What can hang from each mark:
B: A E
F: D W
S: Q U
C: N P W
W: C F
X: N
U: S
Z: E P
N: C V X
P: C Z
T: D
A: B Q
V: N

Each row was made from one small tree. The marks that hang from a mark follow it in brackets, in alphabetical order. Every link used is in the known rows. Write each row's tree.
In the rows, 128 means zero.
Known rows:
F{D W{C{N{V} P}}}: [ 97 132 104 117 122 149 128 110 126 133 139 148 134 141 113 150 149 140
 105 134 123 154 159 144 128 113 104  96 142 107 121 133 133 128  48]
P{Z}: [174 121 147 121 128 109 112 143 130 119 126 110 120 127 159 122 119 134
 141 132 128 118 120  66 130 133 138 127 130 142 136 125 134 123 144]
Z{E}: [205 116 154 128 136 105 119 141 133 147 117 113 115 125 170 121 124 119
 150 125 125 128 123  60 134 135 151 136 129 142 138 111 133 114 129]
C{N{X} P{Z{E}}}: [ 82 121 135 128 128 127 150 134 132 138 118 112 139 126 135 118 130 135
 131 142 139  94 137  91 126 141 113 134 127 138 161 134 123 132 204]
Z{P{C{N}}}: [150 122 139 132 136 125 130 127 142 139 131 147 124 116 136 109 120 138
 166 135 123 140 127 107 135 127 133 142 127 150 141 131 124 112 145]
V{N{X}}: [160 127 128 134 128 118 141 126 159 132 139 126 140 131 146 106 118 103
 141 135 126 122 106 153 130 148 139 126 122 130 116 115 121 130 159]
X{N{V}}: [160 120 142 125 123 116 128 119 142 140 143 123 137 117 162 125 106 113
 159 131 118 120 109 132 131 148 140 125 125 137 154 125 119 140 177]
N{C{P W} V X}: [ 67 133  98 140 121 147 149 113 104 132 117 127 126 117  82 122 134 119
 102 118 137 108 120 180 120 135 121 156 121 123 139 129 117 146 178]
Z{E P{C{N}}}: [160 114 148 139 141 119 135 130 135 159 123 131 119 119 134 106 131 135
 167 126 129 134 136  69 133 130 133 154 126 159 157 124 123 112 140]
V{N{C X}}: [134 133 116 140 127 125 143 124 139 130 134 127 135 135 127 105 123 106
 123 127 125 116 104 165 129 148 138 143 118 128 112 118 117 132 170]
X{N}: [171 123 150 118 125 113 119 131 145 126 132 130 135 127 173 125 104 117
 150 132 118 121 111 124 135 142 147 123 125 137 137 126 124 130 152]
P{C{W}}: [153 133 143 129 132 120 120 136 125 125 126 131 122 125 119 128 127 133
 140 127 117 136 132 131 127 114 132 132 126 125 121 126 132 117 112]
U{S}: [216 124 155 120 133 109  95 152 136 115 117 139 120 119 189 121 112 113
 155 119 122 144 102  98 135 130 168 115 127 136 115 119 136 113 160]
A{B{E}}: [197 122 161 118 136 101 125 147 126  92 110 131 140 112 197 122 102 126
 148 134 122 131 104  33 140 125 159 135 152 152 142 112 128 108 152]
W{C{N P}}: [102 125 134 117 127 135 132 131 140 143 126 143 128 125 138 126 124 144
 133 139 125 133 140 114 133 122 125 126 129 133 143 133 130 118 147]
F{D W{C}}: [157 131 117 113 124 135 105 120 133 121 133 149 124 149 130 147 145 133
 108 128 121 167 149 129 131 113 121  94 143 113  97 124 140 121   4]
W{F{D}}: [172 127 124 118 132 130 107 126 135 110 134 136 131 139 145 156 131 126
 112 130 129 158 126 134 133 124 136  97 138 106  82 124 143 124  29]
C{P{Z} W{F{D}}}: [ 89 132 109 119 127 146 113 129 100  90 113 125 127 144  91 159 147 143
  76 117 147 126 149 126 122 109 111 114 134 107 104 139 143 137  36]
N{V X}: [157 121 129 133 124 121 142 118 149 149 139 123 132 110 145 117 115 109
 157 136 127 126 106 144 127 148 135 129 127 133 140 117 120 136 183]
S{Q}: [211 122 151 121 132 108  96 153 147 108 128 135 128 118 189 124 109 113
 157 124 128 142 110 101 135 133 165 115 132 143 115 114 135 103 157]
A{B}: [199 120 150 115 134 108 122 140 134 108 118 123 131 119 192 117 107 130
 145 130 122 131 110  80 139 123 156 138 140 137 134 116 132 108 153]
A{B Q}: [231 121 159 110 131  99 115 143 146 110 129 122 121 116 205 126 102 126
 149 128 124 122 109  91 143 122 170 130 154 156 131 118 131  92 168]
B{A{Q} E}: [242 125 178 125 131  84 114 155 133 119 128 119 118 116 185 137 100  99
 157 131 115 124 108  31 142 140 176 120 161 176 124 114 126 105 168]
V{N{C}}: [155 132 122 136 130 122 133 128 128 128 135 126 128 134 138 110 122 114
 123 122 120 121 108 138 131 140 145 142 120 127 114 117 122 125 153]
N{V}: [180 120 136 129 128 116 127 124 134 147 139 121 123 110 158 124 114 118
 156 131 121 132 112 110 130 138 143 129 128 133 143 116 126 126 164]
A{Q}: [228 124 154 116 128 103 108 140 150 131 135 127 112 119 184 132 107 117
 151 132 121 123 113 111 139 131 167 118 144 153 120 119 133  98 151]
W{C F}: [147 125 128 122 128 132 110 131 146 133 131 139 114 138 138 140 129 137
 128 127 127 165 132 122 132 116 134 115 129 124 106 125 138 125  47]
T{D}: [188 121 132 121 133 120 112 134 134 123 143 127 130 134 153 130 114 127
 132 130 113 148 123 123 132 127 132 106 139 116 102 115 136 105 109]
X{N{C{P W{F}} V}}: [ 78 132 109 133 121 143 133 112 105 121 127 127 131 127 105 138 126 123
 110 114 128 114 122 171 124 132 125 141 120 120 140 137 118 152 139]
W{C{P} F}: [111 124 119 119 128 145 117 130 134 127 120 141 118 140 124 144 134 146
 109 125 135 155 138 115 132 112 129 122 132 122 113 130 138 127  54]
P{C{W} Z}: [130 133 145 129 130 117 119 141 115 116 127 112 121 129 106 126 134 144
 134 126 125 119 137  98 122 115 118 134 127 132 134 134 132 126 121]
Z{P}: [191 115 135 127 132 121 114 130 142 129 120 144 113 118 156 111 114 126
 154 125 131 140 116  88 138 132 153 143 129 156 133 121 130 113 118]
S{U}: [221 123 150 120 133 111  89 148 142 117 119 146 124 120 187 125 110 112
 147 119 121 138 101 100 135 128 172 118 129 147 118 117 138 110 165]
C{N{X} P}: [ 94 126 128 122 127 133 147 129 145 133 123 138 144 120 145 121 117 126
 135 149 129 110 127 142 132 138 126 125 126 127 142 133 123 123 199]
W{C{N P{Z}} F{D}}: [ 63 129 113 114 127 151 124 123 127 121 134 137 136 146 105 157 147 156
  96 135 138 146 155 130 127 114  99  99 138 108 109 144 140 133  49]
V{N}: [180 127 133 131 131 114 131 131 147 131 139 124 132 130 158 114 116 110
 141 130 121 128 111 126 133 140 145 125 123 129 119 114 125 122 144]

Write each row's tree:
[104 134 112 130 122 138 125 109 110 122 138 129 135 130 107 143 129 116
 112 115 125 127 121 189 124 135 122 124 123 112 121 134 122 151 107] : X{N{C{W{F{D}}} V}}
[ 99 136 144 130 129 119 131 138 119 126 135 115 130 125 107 124 134 145
 142 137 121 116 144 119 121 118 106 126 123 128 143 141 129 126 155] : P{C{N W} Z}
[118 122 153 138 135 112 146 133 123 162 142  95 130 118 125 119 137 144
 164 136 122 110 140  68 121 134 108 136 128 141 172 130 122 129 194] : P{C{N{V}} Z{E}}
[103 130 114 122 127 143 126 112 141 146 151 141 134 133 119 154 140 135
 124 137 126 166 144 167 128 121 107  92 133 105 104 134 135 134  55] : W{C{N{V}} F{D}}
[122 128 138 122 124 125 133 130 159 150 134 142 130 124 144 115 120 128
 151 147 122 140 130 145 131 133 125 119 124 135 135 130 127 124 155] : W{C{N{X}}}
[134 125 131 131 123 123 132 117 123 139 138 123 131 120 143 122 112 116
 144 122 117 115 107 145 129 148 139 141 121 135 149 128 115 142 185] : X{N{C V}}
[ 67 139  94 130 125 155 131 119 105 101 108 141 130 140  78 141 144 127
  71 117 142 124 129 192 124 123 120 136 127 106  93 135 130 139  80] : N{C{P W{F{D}}} X}
[ 97 139 118 132 123 133 134 125 144 124 128 136 134 128 119 133 129 114
 128 139 129 136 135 201 124 125 115 107 117 107 111 135 129 135 111] : C{N{X} W{F}}
[158 120 159 132 137 107 125 145 120 139 127  99 120 130 131 121 137 146
 149 126 127 116 135  41 125 127 125 142 132 147 150 124 130 121 144] : P{C Z{E}}
[ 97 136 110 137 127 134 135 128 105 112 123 119 126 138 100 116 135 124
  96 114 133 105 124 137 124 130 126 148 118 124 124 128 123 134 143] : V{N{C{P{Z} W}}}
[106 131 109 138 127 135 148 123 131 126 128 130 138 135 116 108 127 114
 109 125 132 108 108 160 128 144 134 149 121 126 118 121 117 134 174] : V{N{C{P} X}}
[ 99 130 120 131 129 133 122 137  85 116 100 114 111 134 100 126 141 138
  90 108 137 102 136  95 123 121 129 158 123 133 138 131 130 128 131] : N{C{P{Z{E}} W}}
[ 96 132 116 119 126 143 127 118 154 135 141 149 139 142 119 149 139 133
 118 142 131 163 142 180 130 125 109  91 133 107  90 135 136 133  49] : W{C{N{X}} F{D}}
[101 135 122 136 120 127 146 117 140 147 137 127 137 109 120 119 122 107
 148 141 124 121 129 195 121 136 113 118 116 119 142 132 120 139 183] : C{N{V X} W}
[113 127 123 125 128 131 122 137  99 114 111 121 117 130 125 124 128 143
 101 121 131 105 122  87 130 129 137 153 128 134 135 130 129 124 160] : N{C{P{Z}}}
[128 121 131 139 132 130 146 117 146 152 138 143 130 110 122 106 121 131
 170 135 127 134 124 130 131 135 125 145 126 150 150 131 118 124 171] : Z{P{C{N{V X}}}}
[ 83 137 123 140 128 135 148 118 135 143 143 130 137 118  95 131 134 126
 145 138 122 136 137 192 119 122 103 119 121 110 127 135 122 137 138] : P{C{N{V X} W{F}}}
[111 131 113 124 128 144 118 131 112 105 108 135 121 134 110 147 134 132
  94 118 138 135 139 139 127 109 130 125 127 111 112 131 138 129  63] : C{P W{F}}
[108 132 116 135 121 133 127 113 114 127 133 125 128 126 117 134 123 115
 124 115 123 123 117 177 124 136 128 135 117 121 136 133 118 151 134] : X{N{C{W{F}} V}}
[100 138 101 139 128 141 134 123 111 112 124 130 127 141 100 125 136 120
  91 113 132 120 125 166 125 125 129 141 118 112 107 126 125 134 107] : V{N{C{P W{F}}}}
[142 127 121 116 129 140 107 124 140 124 136 145 125 145 125 156 139 138
 109 128 130 173 138 140 133 115 125  99 138 110  85 128 144 126   4] : W{C F{D}}
[118 138 110 142 125 129 141 123 130 124 129 127 132 136 107 107 129 104
 113 121 128 116 112 188 124 141 131 142 114 122 109 121 118 137 148] : V{N{C{W} X}}
[ 74 136 134 138 125 125 148 126 125 140 142 110 136 118  91 120 136 136
 148 140 126 111 139 147 115 127  95 128 122 128 154 140 120 141 184] : P{C{N{V X} W} Z}
[116 127 121 141 132 137 134 116 130 140 134 144 122 116 102 121 131 134
 152 125 128 146 138 146 127 119 117 140 123 136 137 135 124 127 108] : Z{P{C{N{V} W{F}}}}
[ 58 132 111 133 121 143 156 116 126 139 126 132 140 111 104 126 128 120
 126 138 134 108 138 185 121 131 108 127 120 117 151 137 119 141 190] : C{N{V X} P W}
[108 133 107 119 128 149 114 125 109  97 113 140 129 140 101 160 142 133
  81 120 140 140 144 153 127 108 123 112 134 101  94 133 142 130  29] : C{P W{F{D}}}
[ 50 138 101 124 124 154 140 117 126 110 122 145 147 136  93 151 141 126
  91 137 141 129 148 205 123 119 102 104 128  95 104 143 132 138  84] : C{N{X} P W{F{D}}}
[183 112 148 139 141 118 127 132 133 152 117 129 112 123 133 108 132 135
 161 117 132 136 131  53 134 128 142 161 130 163 150 118 127 112 115] : Z{E P{C}}
[117 134 135 132 131 125 118 138 115 112 129 113 120 136  98 137 140 147
 124 124 129 131 141 110 120 110 112 125 126 123 119 136 135 131  82] : P{C{W{F}} Z}
[137 127 152 135 134 113 123 143 110 131 121 100 116 132 105 124 144 143
 136 120 130 116 145  67 120 117 117 142 127 140 145 128 132 126 117] : P{C{W} Z{E}}
[123 128 143 137 135 120 121 139 109 128 123 101 116 138  98 135 150 144
 125 117 134 126 148  79 119 113 112 135 127 130 132 130 134 131  81] : P{C{W{F}} Z{E}}
[ 87 130 109 127 119 143 139 116 140 147 131 143 127 133 122 126 138 133
 128 137 123 140 148 141 126 120 110 116 130 125 145 130 124 133 110] : F{W{C{N{V X} P}}}
[ 76 136 129 138 128 129 137 126 116 135 145 110 130 124  91 135 141 144
 138 133 125 125 147 137 116 117  94 120 123 117 141 142 127 139 133] : P{C{N{V} W{F}} Z}
[ 90 137 103 140 125 139 146 122 123 119 122 131 134 137  97 111 133 111
  98 119 134 108 117 183 124 137 128 148 117 120 116 125 117 139 153] : V{N{C{P W} X}}
[ 79 133 118 126 122 139 122 126 103 104 116 126 128 140 109 135 128 132
  98 114 133 107 126 145 125 129 125 139 121 125 132 142 124 147 121] : X{N{C{P{Z} W{F}}}}
[ 98 122 118 116 131 147 116 127 119 123 124 127 124 152 103 157 154 154
  88 121 145 149 153  90 127 113 110 112 141 118 107 133 143 134  15] : W{C{P{Z{E}}} F{D}}
[107 140 103 143 126 134 140 120 131 120 131 129 132 141 100 114 134 104
 105 118 131 125 115 198 124 136 127 137 114 114  98 123 120 142 117] : V{N{C{W{F}} X}}
[122 128 115 139 124 129 143 116 125 147 132 123 126 114 121 113 122 112
 135 127 126 119 103 161 126 149 135 148 122 132 135 120 116 139 197] : N{C V X}
[117 123 128 129 131 128 124 138  96 122 106 112 115 133 125 122 134 141
 103 116 134 103 125  68 129 130 137 159 128 139 143 126 129 123 158] : N{C{P{Z{E}}}}
[ 94 126 113 113 128 151 112 126 123 113 127 135 127 151 104 159 148 155
  86 125 143 152 148 110 128 111 112 106 141 113  99 136 143 133  17] : W{C{P{Z}} F{D}}
[113 137 129 129 123 124 136 128 143 131 127 136 134 119 130 120 121 111
 142 142 124 123 131 185 125 132 120 116 116 120 128 133 126 129 159] : C{N{X} W}
[112 133 109 120 120 141 129 108 142 139 146 148 137 140 118 142 146 127
 120 138 121 159 151 167 126 123 104  90 138 110 111 130 131 132  51] : F{D W{C{N{V X}}}}
[ 97 137 132 138 128 128 149 121 136 148 142 129 137 113 104 121 128 125
 155 140 118 125 133 181 121 127 109 127 120 120 141 133 120 131 177] : P{C{N{V X} W}}
[103 120 140 124 131 124 139 139 120 137 119 110 132 125 145 124 130 142
 129 138 133  98 141  64 128 132 119 133 129 137 163 133 128 123 188] : C{N P{Z{E}}}
[102 123 125 126 127 133 148 121 129 147 134 128 138 108 146 128 118 131
 141 142 124 113 129 122 129 134 124 127 127 125 160 132 122 125 206] : C{N{V} P}
[110 128 126 121 125 131 119 138 106 104 107 118 121 130 111 133 132 139
 102 121 140 107 139  98 124 116 125 136 127 129 138 134 135 129 119] : C{P{Z} W}
[ 97 120 129 132 125 129 139 120 106 138 126 108 131 125 126 124 125 129
 125 116 130  95 119 103 125 146 128 154 124 142 170 131 115 149 191] : X{N{C{P{Z{E}}} V}}
